Each row comes from the steps of one walk. Every step used is in the known rows, and no mark comes twice. Write the walk behind each row, first mark first.
Known rows:
zofog/zevo/nupe/poto: [-0.23 -1.39 -2.93 -2.23 -0.29  0.58  1.61  0.23  0.42 -0.46  0.25  0.63
  0.02  2.36  0.75 -0.03 -1.39 -0.63 -1.11 -1.96 -1.79 -0.25 -0.91 -0.21
  1.48]
nozu/poto/vedi: [-0.07  0.94 -1.16  0.82  1.42  1.44  1.64  2.88  0.71 -1.43  0.53  1.94
 -0.63 -3.88  2.04  1.56  0.29 -1.18  0.58 -1.71  0.36  0.13 -1.65 -0.40
 -1.26]
nozu/poto: [-0.71  0.63 -1.12  0.45  0.42  0.06  0.20  1.13  0.86 -0.90 -0.74  1.71
 -1.23 -0.98  2.07  1.20 -0.28  0.65  0.43 -1.11  0.17  0.10 -0.22  0.89
 -1.41]
vedi/poto/nozu/zevo: [-2.06  0.88 -2.59  3.13 -0.28  0.61 -0.96 -0.57  3.37  2.54 -0.33  0.21
 -0.03  1.73 -1.06  4.40  1.60  1.01  1.35 -0.81  0.60 -0.19 -2.17  0.01
  0.14]
zevo/zofog/rinas/nozu: [ 2.35  1.05  3.95 -0.35  0.58  0.59 -0.78 -1.42  1.04 -1.65 -2.61 -1.54
 -0.95  1.68  0.98  1.50 -3.50 -1.03 -2.68 -0.67 -1.81 -2.41  2.58  2.04
 -3.00]
poto/vedi: [ 0.52  1.91 -0.16  1.01  1.89  1.88  2.65  3.16 -0.50 -1.56  0.51  1.29
  1.30 -2.78  1.63  1.02 -0.67 -1.71  0.24 -2.80 -1.40  0.08 -0.83 -2.54
  0.35]
zofog/rinas/nozu/poto/vedi: [ 2.25  3.38  1.75 -0.31  2.77  1.24  0.32  3.12  1.45 -0.51  0.21  3.33
 -1.63 -4.49  0.33  0.88 -1.39 -1.10 -1.16 -1.61 -1.08 -0.86  3.42  2.62
 -2.44]
lopat/zevo/zofog/rinas/nozu/poto/vedi: [ 1.72 -1.33  1.05 -1.47  0.00  2.36 -1.35 -1.26  1.96  1.76 -0.88 -0.09
  0.88  0.86 -0.16  0.30 -0.93 -1.63 -1.32 -2.26 -1.37 -1.71  2.15  0.89
 -1.80]
nupe/zevo: [-1.43  1.23 -1.53  0.37  0.04  0.15 -1.54  0.64 -0.01  0.77 -0.45  0.65
  1.83  2.78  1.76 -1.51  0.07  0.77  0.26 -1.69 -2.97 -0.45  0.41 -1.95
  2.23]
zofog/zevo: [-1.45  0.78 -2.05 -0.18  0.87  0.80 -0.44 -0.32  0.99  0.00 -0.79  2.33
  1.45  3.50  1.93 -0.20 -0.76 -0.12  0.44 -1.70 -2.82 -0.58  0.61 -0.99
  1.70]
nozu/zevo/zofog: [-1.01 -2.42 -0.44 -0.23 -1.47  0.62 -1.28 -3.39  0.93 -1.28 -0.69 -0.44
  2.35  5.60  1.77  0.52 -1.17 -0.01 -0.66 -0.59 -1.64 -0.95 -0.05 -0.16
 -0.95]
nozu/rinas/zofog/zevo: [ 2.96 -1.85  0.03 -1.19  1.83  0.38 -1.59  1.56  0.97  0.20 -0.78  2.97
  0.72  2.79  1.56 -1.88 -2.00 -2.63  0.13  0.59 -0.58 -0.49  1.93  0.26
 -1.04]
poto/nozu/zevo/nupe: [ 0.88 -0.13 -2.38  0.55 -0.02 -1.91 -1.37 -0.04  1.05  0.29  0.28 -0.41
  2.79  0.55 -1.01  2.13  1.91 -1.10  0.25 -0.63 -0.85 -0.86  0.05  1.42
 -0.78]
nozu/zevo/lopat: [-0.90 -1.26 -2.85 -0.66 -0.18 -0.22 -0.18 -1.82  0.06 -1.04  2.24  0.97
  2.07  3.38  0.72 -0.46  0.16  0.57  1.57 -2.12 -2.12 -0.25 -0.03 -0.49
  0.28]
lopat/zevo/zofog/rinas/nozu: [ 1.50 -1.29  1.41 -1.67 -0.49  1.67 -1.97 -2.30  1.64  2.01 -1.69 -0.53
  1.22  3.10 -0.30 -0.15 -1.61 -0.70 -1.53 -2.28 -2.10 -1.81  3.30  1.00
 -1.31]
poto/nozu/zevo: [-0.25  1.06 -1.75  1.62  0.38 -1.57 -2.22 -0.35  1.24  0.50 -0.34  1.27
  3.64  1.23 -0.64  1.68  2.29 -0.35  0.72 -0.43 -0.75 -1.18  0.52  0.94
 -0.99]
zevo/zofog/rinas: [ 2.36 -0.24  3.51 -1.21  0.38  0.83 -0.20 -0.80  1.73 -2.74 -2.88 -0.81
 -1.10  2.40  1.27  1.49 -3.41 -0.06 -2.01 -1.74 -1.93 -1.64  1.79  1.76
 -2.72]
zofog/zevo/nupe: [ 0.20 -0.91 -2.96 -1.79  0.36  0.38  0.81  0.17  0.74 -0.25  0.18 -0.07
  0.29  2.47  1.39  0.46 -1.33 -1.21 -0.36 -1.94 -2.89 -0.05 -0.08 -0.30
  2.13]
vedi/poto: [-2.02  1.17 -1.48  2.29 -0.20  1.74  1.03  0.15  2.39  1.56 -1.02 -0.01
 -2.26  1.81  0.52  3.60 -1.06  1.86  0.84 -1.93 -0.03  0.61 -1.73 -1.23
  0.95]
poto/nozu/zevo/zofog/rinas: [ 1.03  0.22 -0.02  0.82  0.32 -1.15 -2.66 -1.01  2.16 -0.41 -1.10  0.41
  2.87  1.79 -0.78  2.15  1.33 -0.87 -0.27 -0.29 -0.84 -1.93  0.81  2.16
 -2.47]
lopat/zevo: [-0.36 -0.98 -1.36 -1.15 -0.55  1.22 -1.10 -0.88  0.79  2.56 -0.75  1.20
  2.23  2.89  0.14 -0.89 -0.25  0.66  0.41 -3.25 -2.02 -0.13  2.24 -0.96
  0.90]
lopat/zevo/nupe/poto/nozu/rinas: [ 2.05 -3.46 -2.71 -3.01 -1.00  0.11 -0.21  0.37  0.73  2.75  0.75 -0.29
  1.16  0.94 -1.91 -0.58  0.49 -0.51 -0.88 -2.97 -0.26  0.35  1.38  0.86
 -0.08]
nozu/poto/sobemo: [ 0.21 -0.97 -1.08  1.09 -0.56  2.35 -0.57  1.25  1.05 -0.35 -0.03  0.01
 -0.42 -1.98  2.62  2.52 -1.11  0.87  0.65 -0.05 -0.83 -0.92  0.54 -1.64
 -0.26]
zofog/rinas/sobemo: [ 1.26  0.47  1.20 -3.01  1.02  0.58  2.01  4.09  1.92 -0.55  0.12  2.90
 -0.17 -0.37  0.47  0.39 -1.50  1.17 -0.51 -3.11 -1.79 -0.67  3.35  3.25
 -0.81]
nozu/rinas/sobemo: [ 1.34 -2.12 -1.73 -1.89  0.79 -0.61  0.21  3.42  0.61  1.34  1.48  1.14
  1.09  1.31  1.23 -0.72  0.07  0.37  0.15 -1.25  0.01  1.18  2.82  2.01
 -0.18]
poto/nozu/rinas/zofog: [ 3.30  0.72  0.40  1.10  1.96 -1.94 -2.55  2.00  0.94  0.65 -1.51  1.32
  1.97 -0.09 -0.69  0.80  0.74 -2.48  0.32  0.85  0.36 -1.47  1.62  1.62
 -2.53]

Which walk is each row?
[ 1.48  2.35  1.34 -0.81  1.81  0.68 -0.84  1.11  1.44 -0.05  0.27  3.39
 -0.03 -0.79  0.02 -0.05 -1.66 -0.06 -1.12 -1.47 -2.08 -0.87  4.48  2.58
 -1.60] : zofog/rinas/nozu/zevo
[ 2.22  1.55  0.91 -1.60  1.51  0.44 -0.22  1.25  1.31 -0.20  0.67  2.24
 -0.63 -1.25 -0.26  0.30 -1.90 -0.63 -1.52 -1.59 -2.10 -0.67  4.18  2.89
 -1.44] : zofog/rinas/nozu/zevo/nupe
[-0.45  1.34 -0.29  0.71 -0.31 -1.01  0.83  1.14 -0.39 -0.56 -1.24  1.92
  1.25 -0.11 -1.21  0.72  0.46  1.17 -1.17 -1.31  1.25 -1.27 -0.77  0.54
 -2.03] : nupe/poto/nozu
[ 1.81  0.31 -1.52  0.41  1.41 -2.26 -1.60  2.98  1.22  1.69  0.30  0.48
  2.60 -0.40 -0.82  1.39  2.46 -0.72  0.46 -0.28  0.43 -0.50  1.97  2.73
 -1.41] : poto/nozu/rinas/sobemo
[ 1.50 -2.16  1.14 -2.27 -0.60  1.81 -1.60 -1.87  2.13  1.26 -1.91 -0.02
  1.06  3.65 -0.15 -0.21 -1.54 -0.01 -1.01 -3.10 -2.16 -1.26  2.75  0.75
 -1.11] : lopat/zevo/zofog/rinas
[ 3.35  0.46 -0.71  0.64  2.31 -1.86 -2.58  1.43  1.10  0.63 -0.50  1.12
  2.03  0.42 -0.92  0.55  1.11 -2.98  0.92  0.59 -0.20 -1.88  1.06  1.57
 -2.07] : poto/nozu/rinas/zofog/zevo/lopat
[-1.23  0.13 -3.04  2.36 -0.54  0.42 -0.34 -0.31  3.24  2.43  0.10 -0.92
 -0.66  1.25 -1.27  4.73  1.34  0.45  0.95 -0.91  0.57  0.04 -2.50  0.33
  0.38] : vedi/poto/nozu/zevo/nupe
[-0.17 -3.13 -2.95 -2.03 -1.26  0.75  2.09  0.14  0.03 -1.18  2.31  0.63
  1.45  1.14  0.28  0.09 -0.43 -0.49 -0.88 -2.00 -0.60  0.51 -1.51 -0.49
  0.20] : nozu/zevo/nupe/poto/vedi
[ 2.64 -0.03  3.63 -0.04  0.09  1.77 -1.26 -1.18  1.46 -1.35 -2.09 -2.09
 -1.22  0.39  1.42  2.37 -3.49 -0.95 -2.46  0.20 -1.67 -2.89  2.51  1.33
 -3.02] : zevo/zofog/rinas/nozu/poto/sobemo
[ 0.33 -2.29  0.25 -1.20 -1.42  1.37 -1.63 -2.98  1.01  1.71 -1.99 -1.38
  1.96  4.75  0.47 -0.08 -1.25 -0.20 -0.81 -2.42 -1.90 -1.33  1.57 -0.56
 -0.33] : lopat/zevo/zofog
[-0.40 -1.08 -0.03 -1.04 -1.17 -0.53  0.73  0.56  0.88 -0.44 -0.23  1.80
  2.05  1.44 -1.49  0.77  0.71  0.85 -1.78 -0.87  1.32 -2.16 -0.61  2.33
 -2.83] : nupe/poto/nozu/zevo/zofog/rinas/sobemo
[ 0.55  0.84  0.98 -0.01  0.57  1.34 -1.79  0.29  1.16 -0.03 -0.50 -0.64
  0.53  0.80  1.47 -0.38 -0.59 -1.52 -1.52 -0.69 -2.32 -2.05  0.26 -0.12
 -0.47] : nupe/zevo/zofog/rinas/nozu/poto/vedi
[-0.58  0.37 -2.52  2.29  0.41  0.12 -0.43  1.73  3.39  3.39  0.15 -0.29
 -0.79  0.56 -1.14  4.23  1.70  0.70  1.12 -0.69  1.40  0.31 -1.13  1.28
 -0.11] : vedi/poto/nozu/rinas/sobemo
[ 0.00  2.31  0.07  2.67  0.08  1.15 -1.46 -0.16 -0.83  1.70  0.06 -1.18
  0.06 -2.42  1.79  2.09 -1.50 -0.95 -0.85  1.64 -0.96 -2.28  2.38 -0.73
 -0.72] : rinas/nozu/poto/sobemo
[-0.72  0.01 -1.66  0.20 -0.59 -1.13  0.54 -0.04 -0.24 -0.58  0.49  1.92
  2.01  0.88 -1.65  0.31  1.25  1.00 -0.44 -1.31  1.01 -1.40 -1.32  0.67
 -1.97] : nupe/poto/nozu/zevo/lopat
[ 1.92 -1.23  1.09 -1.58  0.05  0.62  0.78  0.02 -0.18 -0.86 -2.20  0.70
  0.62  3.57  1.68 -0.39 -4.01 -4.21 -0.65  0.68 -2.03 -3.19 -0.96 -1.03
 -0.04] : rinas/zofog/zevo/nupe
[ 2.95  0.47 -0.25  0.87  2.13 -1.54 -2.91  1.67  1.36  0.95 -1.35  1.77
  2.32  0.64 -0.54  0.54  0.98 -2.83  0.47  0.93  0.04 -1.63  1.37  1.54
 -2.01] : poto/nozu/rinas/zofog/zevo
[ 3.50 -1.54  1.02 -0.92  1.66 -0.10 -1.15  2.05  0.32 -0.20 -1.08  2.28
  0.24  1.80  1.44 -1.48 -2.39 -2.15 -0.01  0.39 -0.04 -0.20  2.14  0.43
 -1.76] : nozu/rinas/zofog
[-1.12  0.06 -1.24  0.44 -0.86 -0.80  0.29  0.22  0.06 -0.31 -0.38  2.53
  2.29  1.10 -1.28  0.40  1.11  1.15 -0.97 -0.99  1.27 -1.18 -0.97  0.65
 -1.95] : nupe/poto/nozu/zevo
[ 1.87 -1.44 -1.36 -2.26 -0.44  0.44  4.54  2.61 -1.18 -1.91  1.12 -1.34
 -1.12 -2.26 -0.11  1.05 -1.90 -1.12 -1.97 -2.76 -0.12  0.44 -1.97 -0.57
 -0.10] : zevo/nupe/poto/vedi
[ 1.14 -3.00 -2.30 -3.04 -1.18  1.54  1.73  0.53  0.05  1.80  0.94 -0.40
  1.06  0.30 -1.06 -0.53 -0.52 -0.70 -1.03 -3.80 -0.88  0.20  0.09 -0.89
  0.75] : lopat/zevo/nupe/poto/vedi
[ 0.08 -0.92 -3.02 -1.67 -0.07 -0.13  0.99  0.42  0.70 -0.14  0.17  0.40
  0.61  1.73  0.00  0.60 -0.35 -1.07 -0.95 -1.59 -1.46 -0.74 -1.05  0.31
  0.99] : zofog/zevo/nupe/poto/nozu
[-0.59  3.49  0.06  2.14  0.74 -0.50 -0.93 -0.31 -0.97  1.32 -0.47  0.05
 -0.47 -1.76  1.34  1.14 -0.88 -1.15 -1.06  0.90 -0.26 -1.58  1.83  1.01
 -1.48] : rinas/nozu/poto
[ 2.41  1.25 -1.19  1.26  2.11 -2.12 -2.56  2.14  1.30  0.86 -0.53  1.12
  1.80 -0.78 -0.77  1.27  2.01 -0.71  0.58 -0.50  0.17  0.05  2.16  1.92
 -1.77] : poto/nozu/rinas
[ 1.98  1.17  0.95 -1.89  1.11  0.56  0.37  1.30  1.04 -0.32  0.80  2.71
 -0.81 -1.33 -0.69 -0.01 -1.94 -0.20 -1.99 -1.60 -1.29 -0.78  3.62  2.91
 -1.84] : zofog/rinas/nozu/zevo/nupe/poto
[-0.79  1.27  0.57  1.71 -0.53 -0.12 -1.92 -3.43 -0.90  1.08 -0.40 -1.43
  2.07  2.85  1.19  0.67 -1.51 -1.57 -1.83  1.24 -1.46 -2.28  1.93  0.30
 -1.17] : rinas/nozu/zevo/zofog
[ 3.72 -2.69 -0.41 -2.05  1.54  0.14 -1.00  1.80  0.80  0.09 -0.30  1.81
  0.11  2.29  1.31 -1.55 -2.28 -3.16 -0.22  0.43 -0.68 -0.22  1.59  0.60
 -0.83] : nozu/rinas/zofog/zevo/nupe
[-0.91  0.38 -1.17  2.38 -0.14  1.05 -1.07 -0.75  4.31  1.83 -0.86 -0.11
 -0.73  1.81 -1.27  4.74  0.91  0.67  0.53 -0.84  0.48 -0.66 -1.67  1.16
 -0.99] : vedi/poto/nozu/zevo/zofog/rinas
[ 1.82 -2.25  1.10 -1.30 -1.05  2.86 -2.45 -1.98  2.08  2.25 -1.16 -1.09
  0.95  1.82  0.16  0.76 -1.68 -0.64 -1.30 -1.42 -1.95 -2.26  3.20  0.31
 -1.27] : lopat/zevo/zofog/rinas/nozu/poto/sobemo
[ 3.70 -0.29 -0.73  0.10  1.86 -1.80 -2.27  1.88  1.27  0.82 -0.79  0.64
  1.70  0.14 -0.79  0.91  0.68 -3.37  0.11  0.82 -0.02 -1.43  1.06  1.87
 -1.81] : poto/nozu/rinas/zofog/zevo/nupe
[ 0.53  0.39 -2.20  2.36  1.21  0.48 -1.15  0.51  3.30  2.62 -0.15  0.13
 -1.15  1.27 -1.30  3.56  0.89 -1.00  1.63 -0.14  0.84 -0.74 -1.93  0.41
 -0.40] : vedi/poto/nozu/rinas/zofog/zevo/lopat
[-0.02 -0.07 -1.19  0.67 -1.22  0.65 -0.49 -1.49 -1.39  1.58  1.63 -1.58
  1.62  0.28  0.45  0.87 -1.59 -1.18 -1.88  1.03 -1.34 -1.83  1.78 -0.70
  0.12] : rinas/nozu/zevo/nupe/poto/sobemo
